Each row was made from one walk, in order. Every step used is in the known rows, and no mark comes twice. Write each row's walk.
In the rows, 128 means zero.
Known rows
vore-nada: [125 112  87 169 127 128 109 135 155 131 127 144 140  93 132 117 133 127
 142 125 145 161 152 170 146]
savot-tusu: [106 140  82 128 125 133 116 107 152 117 126 176 157  86 131 138 119 128
 126 102 121 150 151 141 123]
dufav-moze-tusu: [ 99 122  75 161 112 156 139 104 182 109 118 170 151  96 165 131 118 139
 155 140 133 125 133 133 148]
savot-dufav-moze: [107 119  70 139 120 150 111 116 187  92 144 173 148  93 163 134  98  99
 150 144 127 151 160 147 147]
ruka-nada: [122 108  73 160 118 134 119 116 145 122 115 163 152  77 138 102 137 119
 122 127 140 162 142 148 143]
moze-tusu-savot: [115 129  81 174 134 141 138 103 145 145 119 162 162  83 150 122 146 121
 167 121 121 146 129 143 134]
dufav-moze: [102 108  72 141 123 147 132 110 173 106 123 167 140  99 155 130 107 131
 146 144 124 140 147 139 161]
dufav-savot: [120 123  72 134 114 142 114 113 145 117  95 159 147  87 154 124 128 122
 135 119 136 150 141 161 166]
viba-ruka-savot-tusu-debep: [134 122  64 116 121 131 102  81 129 132  95 169 169  78 157 129 127 121
 115 124  91 141 157 126 111]
savot-dufav-moze-tusu-debep: [115 141  74 155 117 149 105  95 185 107 127 166 160  80 183 142 118 117
 162 160 132 137 160 129 122]
dufav-moze-tusu-viba: [ 89 131  48 165 123 156 139  80 165 103  98 154 175 100 172 118 124 147
 150 155 126 104 134 137 131]
debep-tusu-moze: [ 94 144  59 155 133  91 116  82 160 149 126 169 172 108 139 124 112 148
 136 137 140 176 166 142 152]
ruka-savot-dufav-moze: [129 116  72 137 120 161  94 107 178  78 131 185 160  98 174 121  85  93
 135 144 128 152 152 158 150]
dufav-savot-tusu: [112 144  66 118 108 144 106 101 145  98  98 166 156  84 152 144 111 125
 117  96 128 143 154 158 135]
nada-ruka-sonu: [134  97  73 160 135 145 123 109 121 102 102 178 134  62 124 114 133 116
 138 124 142 169 157 145 160]
sonu-ruka-savot: [147 102  72 137 122 134 124  97 159 131 109 200 166 108 164 115 135 127
 142 128 131 151 120 164 152]
nada-ruka-savot: [146 108  84 144 126 141 111 118 130  96 105 181 143  78 129 114 129 123
 129 118 129 167 141 156 153]
viba-ruka-nada-vore: [142  96  65 143 102 131 145 116 142 127 117 168 137  84 134 102 146 119
 143 127 118 129 130 138 127]
moze-tusu-viba-ruka-nada-vore: [129 118  41 167 103 141 154  86 135 125  94 155 172  85 153  89 163 136
 147 139 119  95 117 134  96]
moze-tusu-savot-dufav: [121 141  78 171 130 144 118 110 159 131 140 170 171  78 159 125 135  91
 172 123 125 157 142 150 121]
viba-tusu-savot: [122  97  67 155 133 119 157 129 120 142 140 147 169  93 150 118 144 129
 160 111 106 160 150 135 154]
debep-tusu: [107 136  73 151 130 103 118 107 163 145 125 163 160 104 136 127 119 140
 134 123 143 163 143 138 155]
viba-ruka-nada: [118  85  54 153 105 132 135 113 140 142 109 157 153  73 144  96 147 108
 125 132 114 151 141 136 142]
viba-ruka-savot-dufav-moze: [125  94  51 132 107 160 110 103 172  98 125 179 164  94 180 116  95  82
 139 148 103 141 151 144 148]
ruka-savot-dufav-moze-tusu-debep: [136 137  74 154 119 160  88  86 176  92 113 178 173  86 194 130 107 111
 147 160 132 138 152 141 123]
debep-tusu-savot: [109 134  63 160 146 102 121  97 146 152 127 154 161 101 141 131 117 130
 145 120 127 167 148 142 147]

Write each row's walk
[110 117  59 147 135 150 115 106 171 100 144 166 151  89 167 138  97  88
 162 144 113 156 164 150 139]	tusu-savot-dufav-moze
[155 106  67 144 107 125 144 105 162 117 123 196 140 101 147 118 148 137
 151 126 146 134 120 159 123]	sonu-ruka-nada-vore
[118 146  55 130 137 143 101  76 127  95  93 170 193  94 148 114 113 132
 105 116 115 130 146 155 108]	ruka-savot-tusu-viba
[128 106  79 143 128 109 138 125 127 146 128 145 167  87 154 121 155 151
 149 129 117 157 160 118 149]	viba-tusu-debep
[103 122   4 130  96 144 115  69 115 100  63 140 186  73 167 109 129 117
  92 115 109 118 159 150 103]	dufav-savot-tusu-viba-ruka-nada
[147 118  86 149 116 133 131 121 147 107 124 174 134  86 128 108 137 129
 140 124 143 140 131 151 130]	ruka-nada-vore
[115 103  24 136 120 159 111  80 156  92 104 164 186  98 187 104 102  92
 133 161  96 121 153 146 130]	tusu-viba-ruka-savot-dufav-moze
[123 151  68 114 118 132  91  87 134 110  86 156 153  75 159 151 121 135
 118 114 124 145 169 145 121]	dufav-savot-tusu-debep
[ 95 142  45 164 121 159 118  85 179  91 119 161 185  95 180 121 115 118
 156 156 130 116 146 143 117]	savot-dufav-moze-tusu-viba
[134 106  81 169 125 127 111 141 144 107 121 146 123  79 115 123 139 130
 141 117 146 170 162 169 140]	vore-nada-ruka
[122 108  53 152  96 170 119  95 180 101 119 182 176  92 191 116 106  90
 149 146 111 126 136 139 135]	viba-ruka-savot-dufav-moze-tusu
[102 141  63 168 131 140 134  89 145 132  98 155 184  90 153 106 154 142
 148 137 130 121 125 142 123]	moze-tusu-viba
[124 115  64 121 111 143 116  96 139 121 106 182 172  87 148 121 117 112
 114 106  95 139 143 139 124]	viba-ruka-savot-tusu
[126 140  49 130 134 142 101  82 115  72  87 173 176  79 132 121 120 135
 104 108 117 140 155 154 102]	nada-ruka-savot-tusu-viba
[106 106  64 149 123 109 152 115 134 139 140 161 181  99 147 110 137 148
 150 127 119 170 168 136 159]	viba-tusu-moze
[131 115  55 148 104 159 105  82 170 113 108 172 174  83 200 124 117  99
 150 162 106 128 151 127 122]	viba-ruka-savot-dufav-moze-tusu-debep
[102 120  65 169 127 157 144  93 165 117 118 163 153  93 169 134 116 126
 166 140 118 129 139 137 141]	dufav-moze-tusu-savot
[104 133  73 158 108 160 118 109 195  96 139 177 161  90 174 133 108 107
 161 142 137 136 144 142 135]	savot-dufav-moze-tusu
[116 139  45 162 120 171 103  77 169  75 106 173 198  99 191 108 103 110
 141 156 130 117 139 155 119]	ruka-savot-dufav-moze-tusu-viba
[146 131  68 155 115 159  90  91 163  68 109 180 155  71 177 138 112 115
 146 151 133 148 162 141 118]	nada-ruka-savot-dufav-moze-tusu-debep
[123 101  42 141 130 140 126  85 122 134  84 157 186  95 158  87 140 118
 127 144  96 126 131 145 138]	tusu-viba-ruka-savot
